Known rows, with every way that one mark hangs from another:
[lefib loka]: [  4  -3  -4  -2  10   2   4  -4   6  -6  -2   0   0   5  -1  -1   8   0
  -5   2  10   5   3  -3  -6   1  -6  -1   7   4   2   7  -2   4 -11   4
  -4  -4  11  -1  -5   0  -5  -4  -5   5  11   7  -4   1  -7   5   7   2
 -18   4   1   5   4  -2   4  -6  -1]
[lapaz [lefib [loka [velef figeg]]] [zuzaro digo mufu]]: [ 12   3  11   0 -19  -5   5 -11 -11  11  10   5  -1  -6 -11  19 -16 -10
  14  13  11   8  -5  12  12 -10 -18   8  27 -15   8  -5 -20  -3  -2  10
  -1  27 -16  -4   7  -2   7 -10 -15  -7  12   8  10   6   3   9 -14 -11
  20  23   1  19  -1   1   7 -16  15]
[loka velef]: [ -1   0   1   2   3   0  -4   6   4  -7  -3   6  -1  -1  -1   2   8  -3
   1  -1   5   6  -6  -1  -8  -1  -5   4   0  -5   0  -2   5   6   9   3
  -4   2   9   5   0   2  -2  -4   4  -7   0   5  -5   1  -2   5  -7   2
 -10   1   7   4   4   0  -6   2   2]
[sosu borides vilu]: [ -7   2   4   1  10   6  -4   2   5  -8 -11   3   1  11   6 -14   2  16
 -10   0 -11   2   1  -9 -11   5  11  -1 -13  -1   3   5   7   7   2 -10
   4  -9   2   7  10   7  -8   5  12  13 -15  -9  -3  -4  -5 -18  10   7
  -8 -13   4 -10   0   8 -11  12  -7]
[lefib [lapaz zuzaro] loka]: [  9  -2   3  -4  -2  -2   7   0   0   6  -2  -5   6  -9  -7   3   9  -5
 -15   2   6  11   3   0  -2  -8 -18  -1  19  -5   0  -5  -6 -13 -18   2
   0  -5   2  -4  -8  -9  -2  -1 -11   7  16  12  -2   3  -9   9  -3  -6
  -1  19   2   6  -2 -16  15 -17   1]
[lapaz lefib]: [  1   8  -7   3   5  -3   6  -1   1 -13  -6  -8  -2   6   1   0  -3  -7
  -9   0   2   3  -9   2  -4  -6  -1   2   5  -3   5  15   5   1  -8  -5
  -3   3   8  -6  10   1   0  -4   1  -7   8  -7 -11   1  -2   5  -1  -1
  -1  12   3   3   9  -5  -6  -6   4]
[digo zuzaro]: [ 11   6  -3  13   1   0   2  15   3   5 -12   2  -6   3  15  -1   6   6
 -14  -1   4   6   8  -9  -9   5  -5   6  12   0  -5   5   6   3 -18  -2
   5 -13   6  -6  -7 -13  -3   1   4  -1  12   2  -8   0   1   4  -6   3
   9  -5   5   9   6 -10  -3   9   3]
[sosu borides]: [ -7   2   0   2   8   2  -5   3   6  -8 -11  -1   1   4  12  -5   5  13
  -2   2  -5   1  -1  -5  -8   6   7  -3  -3  -6   0   3  18   3   1  -2
   1  -5  10   1   8   4  -2   2  13   3  -4  -5  -7  -5 -12  -7   5   6
  -6 -10   6  -4  -3   3 -12  14   1]
[figeg sosu [velef loka]]: [ -8  -5 -15  -4   9   6   1   5   0  -8   9  -6   1   4   0  -3   4  -2
  10  -8  -2 -15  -2  -5   7   4   9 -11 -25   7  -5   8   2   2   9  -1
   2  -1  10   8 -17  -3   1   6  -7  -3 -15  -6   0   2   5  10  -3   1
 -16 -15  -5 -10   2  -1  -5  -2 -10]
[lapaz [zuzaro [digo dubuvov]]]: [ 11  12   0  20 -14  -5   4   7  -4  16 -20   7 -10  -3  10   8 -18   0
 -20  19  14  11  16   8 -10   1 -11  12  28   7  -3   2   6  -6 -29  -5
   4 -14   4 -17   3  -7  10  -6   1  -8  46  -3 -12  -5  -2  15   7  -1
  26   3  -5  26  -1  -9   1  19  10]
[vimu dubuvov]: [  8   5  -3  12   1  10   8  11   0  -1 -12  12  -4   1   5   0 -10   4
 -18  -3   6   7   7   1 -13   2  -2   2  12  10  -1   5  10   1  -9   0
  -3 -17  13  -5   2  -7  -2  -4   2  -7  24  -6 -14  -1  -4  14   9   4
  -4  -3  -1  13   5  -3  -5   9   3]
[lefib [lapaz [zuzaro digo]] [loka [velef figeg]]]: [  8  -6   5  -4 -11  -3   8 -10  -7  10   3   3   6 -13 -12  13   8 -12
   7   5   7   5   0   2   1  -3 -20   5  23 -11   1 -18 -14  -9  -1   9
  -4  10  -7  -2  -2  -4   5  -8  -1   2  11  20   8   4  -6   6 -18 -11
   5  21   2   7   1  -8  20 -17   7]
[tuvirud borides]: [-10   5  -5   0   7   0  -6   0  14  -6  -7  -8   1   9   8  -1  12   9
  -4  -8  -2  -1   2  -2  -5   2   7   0  -3   6  -2   7  20  -4   7  -4
  -6  -2  11   1   4   2  -7   6  21  -3  -5   0 -12  -1  -7   0   3   7
  -8  -7   9  -2   1   2 -11  14  -8]
[velef [figeg sosu] loka]: [ -3 -10  -9  -2  15   2  -1  -7  -4 -14   7  -9   5   0  -5  -9   7  -1
  17 -16  -8 -13   9  -4  -4   4  11  -7 -14  14  -3  10  -4   4   9  -3
   1   4   7   7   2  -2  -4  -5  13   3 -20  -4  -4   1   6  -3   3   5
 -19 -18  -5 -21   4   2   0  -3  -7]
[loka [velef [figeg [sosu borides vilu]]]]: [-11 -10   8  -9  13   6 -14  -3   1 -17   6   7   3   3  -4 -21   9   7
  14 -13 -19  -9  -6  -6 -10   7  21  -4 -32   0   4 -10  -1  17  35  -7
   1  -1  -5  15   8  16  -9  -3  14   8 -46  -3   8  -1   6 -28   3   7
 -18 -15   4 -33  -2  19  -8   2  -2]
[zuzaro digo]: [  1   8 -10   7  -2   1   4   4   7   3 -12   5  -7   4  13  11  -4   1
 -10   9   8   5   6  -5  -7   5  -8   8  12   2  -3   9  10  -4 -15  -4
   0  -7   5 -11   7   1   1   2   6  -7  22   0  -8  -5  -5   8   1   1
   2  -3   1  12   5  -4  -2  13  -2]
[lefib [lapaz [zuzaro digo mufu]] loka]: [ 10  10   5  -1 -18   0   8   4   3  27  -1  11   0 -12   6  23  -8   2
 -14  17  12  17   5  -4  10  -4 -30   7  40  -8  -5  -5 -15 -19 -28   9
   3  -1 -14  -9  -3  -9   3  10 -17   3  37  13   6   0  -1  14  -5 -10
  16  16  -4  26  -5 -17  17  -9   3]
[tuvirud borides figeg]: [-17  -1  -8  -1  11  -9  -8   0  17  -8  -6 -20  -1  10   6  -5  17   3
   2 -16  -5  -5   0  -3  -1   0  16  -5 -18  10  -3   7  29  -3  16  -3
 -14  -6  14   0   5   2  -9  11  24  -5 -17  -1 -11   2  -8  -6   7  13
  -5 -17   9  -8   3   6 -13  18 -16]
[lapaz lefib zuzaro]: [  9   6   2   6  -4  -6   4   0  -7  -8  -8 -12  -3   5  -3  -2 -10  -4
 -15   3  -2   8  -4   9  -1 -13  -5   3  14  -6   5  15   5  -9 -11  -9
   3   4   5  -6   8  -7   4  -6  -4  -6  10  -8 -16   3  -2   8  -1  -3
  16  18   2   8   0  -9  -6  -6   6]
[lapaz lefib [zuzaro digo mufu]]: [ 12  18   3   8 -21  -7   3   5  -4  15  -7   2  -9   1   9  19 -26   1
 -14  17   5  14  -2   6  10  -8 -16  12  31 -11   0  12  -3 -16 -22  -3
   5  10 -14 -13  12  -7   8   5 -14 -11  30  -7  -6   0   4  15  -6  -6
  33  16  -1  28  -1 -10  -3   4   9]
[lefib [lapaz [zuzaro digo]] [loka velef]]: [  9   0   4  -4 -13  -1   7  -1   0  14   2  10   5 -16  -8  16   8  -9
  -6  11  14  12  -4   3   4  -3 -26   6  24 -13  -2 -12 -10  -7 -14  10
  -2   5  -8  -6 -11  -3   3  -3 -15   0  23  19   5   0  -7  16 -15  -9
   5  28   1  20  -2 -10  21 -13   7]
[loka [velef [figeg [sosu borides]]]]: [-10 -10   5  -6  11   2 -14  -3   2 -16   6   3   2  -2   1 -13  13   5
  21  -9 -13  -8  -6  -1  -5   7  16  -5 -23  -5  -2 -10   9  13  35   2
  -2   5   1  10   5  13  -4  -6  17  -2 -33   0   4  -2  -1 -16  -2   6
 -13 -12   8 -26  -3  16  -9   5   4]

Rows:
[-12   0  -2  -9  10  11  -9   8   6 -10   1   1  -4  13  10 -16   2  11
  -5  -7 -16 -10  -6 -10  -3   6  22  -9 -39   1   1  -3  10   7  21 -12
   7 -13  -1  11  -5  12  -5  13   0   6 -31 -12   5  -3   2 -18   9   4
 -13 -21   2 -23  -4  13 -12   7 -11]	[figeg [sosu borides vilu] velef]
[ -8 -10   0  -6  20   7  -5  -9  -5 -17   7  -3  11   8  -6 -22   8  11
  18 -16 -20 -17   6  -7  -3   9  27  -9 -31  11   3   6  -7  14  16  -8
   7   4  -1  14   8   5  -8  -1  18  19 -42 -10   5  -2   6 -25   9  10
 -18 -24  -6 -32   0  13  -6   2 -11]	[velef [figeg [sosu borides vilu]] loka]
[ 13   6   1  10 -12  -2  14   0  -2  23 -10  10   0 -13  -1  12  -8  -8
 -22  17  20  13  10   7  -4   2 -22  10  36   3  -2  -9  -7  -8 -36   7
   0  -9  -2 -16  -9  -7   7  -5 -11   3  52  11   2  -3  -5  17   6  -9
  13  20  -7  25  -1 -17  23  -3   7]	[lefib [lapaz [zuzaro [digo dubuvov]]] loka]
[-21  -9  -8 -11  15   1  -6   2   1 -12  11 -14   5  15  -5 -20  10   4
  14 -17 -18 -23  -4  -9  10   5  33 -17 -54  10  -3   4   6  10  28  -4
   4  -6   6  17 -11   5  -6  15   1  11 -50 -15  10   0   5 -19   6  10
 -16 -33  -4 -27  -1  16 -14   7 -22]	[tuvirud [figeg [sosu borides vilu] [velef loka]]]
[ -4 -10   0  -3   9   2  -9   0   3 -14   7   2  -1  -5  -2  -7   8  -7
  15 -12  -6  -5   0  -3  -6   1   6  -2 -17   3  -1  -5   2   8  27  -1
  -6   1   3   7   2   8  -3  -6  10  -8 -22   3   0   2   5  -7  -2   4
 -15  -7   5 -20   4   7  -4  -4   2]	[loka [velef [figeg sosu]]]
[ 10  -3   9  -5  -5  -4   2  -8  -8  -8   6  -4   4  -2 -18  -2   2 -11
   2   5  11   7 -14  17   7 -12 -12   0  11 -13   9   1 -11   5  -5   6
  -3  18   1  -1  -7  -1   3 -14 -18  -4   3   5  -3   6  -2  11  -8  -6
   3  33   3  14  -1  -2   4 -20  11]	[lapaz [lefib [loka velef]] zuzaro]
[  9  19   7  16 -26  -3   8  16  -3  36 -14  19  -8 -17  15  26 -22   1
 -26  19  15  18  10   0   1   1 -24  17  43   1  -9 -10  -5 -20 -35   4
   3 -11 -14 -13   3 -12  13   8  -6  -6  55   3   1  -4   4  17  -2  -9
  30   8  -7  29  -2 -20  10   9   9]	[lefib [lapaz [zuzaro [digo dubuvov] mufu]]]
[ -2  -7  -6  -2  18   6  -1  -5  -5 -15   7  -3   7   6 -10 -18   5   1
  11 -17 -12 -13   9  -9  -7   2  18  -7 -23  19   2  12 -14   9  10 -11
   4  -2   1  13   4   1 -11  -4  11  14 -31  -7  -1   2  14 -16   8   7
 -21 -21  -7 -28   5   4   0  -5 -15]	[velef [figeg [sosu vilu]] loka]
[-16  -4  -3  -5  15  -5 -15   5  14 -14   1 -12  -2   3   9 -16  14   6
   3 -13 -14  -6  -1  -7   0   3  21 -11 -29   5  -6   4  25   4  19  -3
  -5 -13  11   1   3   8  -8  10   8  -3 -26 -10  -4  -4  -3 -16  12  14
  -7 -22   2 -21  -3  12 -14  13  -7]	[tuvirud [figeg [sosu borides]]]
[  3  17  -3  19 -14   0   3  11   6  23 -14  23 -13  -2  21  22 -26   4
 -15  17  19  12  12  -3  -4   7 -12  16  28   9  -6   1   2  -3 -25   5
   0 -11  -7 -11   5  -2   7   6  -1 -10  48  -2  -1  -5   6  12   9   0
  17  -8  -6  28   3  -6  -1  21   8]	[zuzaro [digo dubuvov] mufu]
[-13  -5  -5  -9  13  14  -4   2  -2 -11   9   0   6  12   0 -16   5  13
   9  -9 -15 -19  -4  -8   5  10  24 -12 -40   4  -1   6   0  12  17  -6
  11  -1   2  17 -12   7  -4  10   0  13 -37 -13   8  -2   4 -12   3   5
 -18 -21  -5 -22  -3  12 -11   5 -15]	[figeg [sosu borides vilu] [velef loka]]
[ 15  -1   6   8 -14 -10  10 -15 -15   7  -1   3   0  -7 -19   6 -14 -19
   9  13  17   3  -2  23  -1  -5 -10  11  23  -3  10  -8 -15   7 -10   8
  -5  17  -5 -12   2  -1  14 -25  -7  -8  27   6   5   1   1   9  -3 -10
  19  29  -3  19   3   0  14 -10  20]	[lapaz [lefib [loka [velef figeg]]] [zuzaro [digo dubuvov]]]
[ -4 -10   2  -6  12   6  -9   1  -1 -15   6   7  -1   1  -8 -15   5  -3
   8 -14 -11  -5  -1  -8 -11  -1  12  -3 -25   9   3  -6  -8  12  28 -10
  -5  -4  -4  13   5  11  -9  -5   7   2 -33  -1   2   3  13 -20   0   5
 -18 -11  -1 -27   3  11  -2  -6  -6]	[loka [velef [figeg [sosu vilu]]]]
[ 11   3  -1  -1  -9  -2  11  -1   1  15  -5   2   4  -8  -1  14   3  -3
 -15  12  11  11   6   0   0  -2 -24   6  28  -5  -2  -3  -7 -14 -28   2
   1  -5  -3 -12  -6  -7   1   2 -12   4  30  13  -1   0  -9  13  -4  -7
   7  21  -2  19  -1 -16  20  -8   1]	[lefib [lapaz [zuzaro digo]] loka]
[  9  -2  12  -3 -20  -4   5  -4  -8  23   8  13   2 -16  -5  26  -4  -6
   8  11   9  12   1   1  10  -5 -26   8  30 -13  -2 -20 -22 -13  -4  15
  -2  14 -19   1   2  -6   7  -1  -7   0  18  22  16   4   0   9 -19 -13
  11  16   1  15  -3  -8  19 -15   9]	[lefib [lapaz [zuzaro digo mufu]] [loka [velef figeg]]]
[ 15   4  14   9 -23  -9   8  -9 -13  18   5  14  -5 -10 -10  19 -26 -13
   8  16  18   8  -2  19   6  -6 -16  14  34  -6   8 -12 -21   3 -14  13
  -3  21 -15  -7   4  -3  16 -15 -15  -9  33   5  11   4   7  10  -6 -12
  24  24  -5  26   0  -1  10  -8  21]	[lapaz [lefib [loka [velef figeg]]] [zuzaro [digo dubuvov] mufu]]
[ 14  12   8  11 -23  -3  10   6   1  36  -5  20  -3 -16   6  25 -19  -1
 -22  22  22  19  10   2   5   0 -27  12  45   1  -5 -12 -15 -14 -39  12
   3  -6 -13 -13  -7  -9   9   6 -18   1  56  11   7  -2   2  18   2 -10
  21  16  -9  32  -4 -18  21  -1  10]	[lefib [lapaz [zuzaro [digo dubuvov] mufu]] loka]
[  9  11  -5   7 -13  -6   7   1  -4   1 -11  -7  -7   3   3   7 -14  -3
 -14  13   5   8  -2   9   1  -9 -11   9  23  -7   3  15   4 -12 -22  -8
   3   6   0 -18   9  -5   8  -4  -7 -10  24  -8 -14  -2  -3  11  -4  -6
  26  21  -1  21   2 -10   0   2   7]	[lapaz lefib [zuzaro digo]]
[  0 -15  18 -17   6   7  -7  -6  -4  -3  13   5  12  -9 -19 -16  17   2
   9  -9 -14  -2  -6   0   0  -2   4  -7 -17  -6   5 -21 -17   7  20   0
   2   4 -13  14  -4   8  -6  -4  -3  18 -34  10  16   3   2 -23  -2  -3
  -9   8   2 -28  -9   8  12 -19  -1]	[lefib [lapaz zuzaro] [loka [velef [figeg [sosu borides vilu]]]]]
[ 13   6  -3   1  -8  -6  10  -9  -3   1  -2  -6  -1   3  -7   6  -8  -6
  -8  14  11   8  -3  12   6  -8 -15   7  24  -7   7  13  -5  -5 -28  -2
   2   9  -1 -17   0  -4   5  -9 -19  -3  28   0  -7   0  -5  12   1  -6
  16  30  -4  22  -2  -7   8 -10   9]	[lapaz [lefib loka] [zuzaro digo]]
[-21 -10 -11  -8  14  -2  -6   0   3 -11  12 -20   3   6  -1 -12  12   2
  22 -16 -13 -24  -5  -4  13   6  28 -19 -45   4  -7   3  16   5  26   3
   1  -1  13  11 -12   1   1  11   5   0 -37 -11   6  -1  -2  -5   1   9
 -13 -30  -1 -20  -3  12 -15  11 -12]	[tuvirud [figeg [sosu borides] [velef loka]]]
[ 10  -4  17  -3 -10  -5   1 -10 -13   2  12  -1   2  -4 -16   7  -9  -8
  14   3   5   6  -9  13  10 -13 -11   2  19 -14  10  -6 -21   0   9  10
  -1  25 -11   5   6  -6   4 -11 -13  -3  -2   7   9  12   5   3 -13 -10
  10  20   4   8  -1   1   3 -23  14]	[lapaz [lefib [loka [velef figeg]]] [zuzaro mufu]]
[-13  -5  -9  -6  11   8  -3   1   1  -9  10  -5   6   6   5  -8   7   9
  16  -6 -11 -19  -5  -5  10  10  19 -12 -33  -2  -6   3  10   6  15   3
   8   3   8  12 -12   1   2   9   2   1 -26  -8   3  -2  -2   1  -2   4
 -16 -19  -1 -15  -5   8 -11   5  -6]	[figeg [sosu borides] [velef loka]]
[ -8  -6   1  -3  15   2 -10  -4   4 -15  -1  -5   0   4   8 -13   8  10
  11  -9 -17  -9   4  -6  -7   8  19  -5 -18   1  -1  -2  13   6  19  -6
   1  -5   5   4  10  10  -5   0  20   2 -26  -6  -2  -4  -3 -18   8   7
 -11 -19   3 -27  -2  10  -9   9   1]	[velef [figeg [sosu borides]]]
[-23  -7 -14 -11  16   2  -8  -1   9 -11  14 -21   5  16  -6 -16  19  -1
  13 -27 -15 -24  -4  -7  11   1  33 -15 -54  20  -4   9  12   3  32  -7
  -7  -3   6  17 -13   2 -10  17  10   5 -51 -11   2   4   8 -11   7  10
 -18 -28  -3 -27   3  14 -11   7 -31]	[tuvirud borides [figeg [sosu vilu] [velef loka]]]
[-22  -6  -9  -7  10  -4 -11   5  11 -12   3 -17  -6  11  11 -11   9   1
   8 -12 -15 -17  -7  -7   6   4  24 -14 -43   0  -5  -3  26   2  30  -2
  -4 -12   9   6  -6   8  -1  15   5  -6 -34  -9   4  -2  -5 -13   8   9
  -7 -27   4 -21  -3  13 -18  14 -10]	[tuvirud [figeg [sosu borides] velef]]
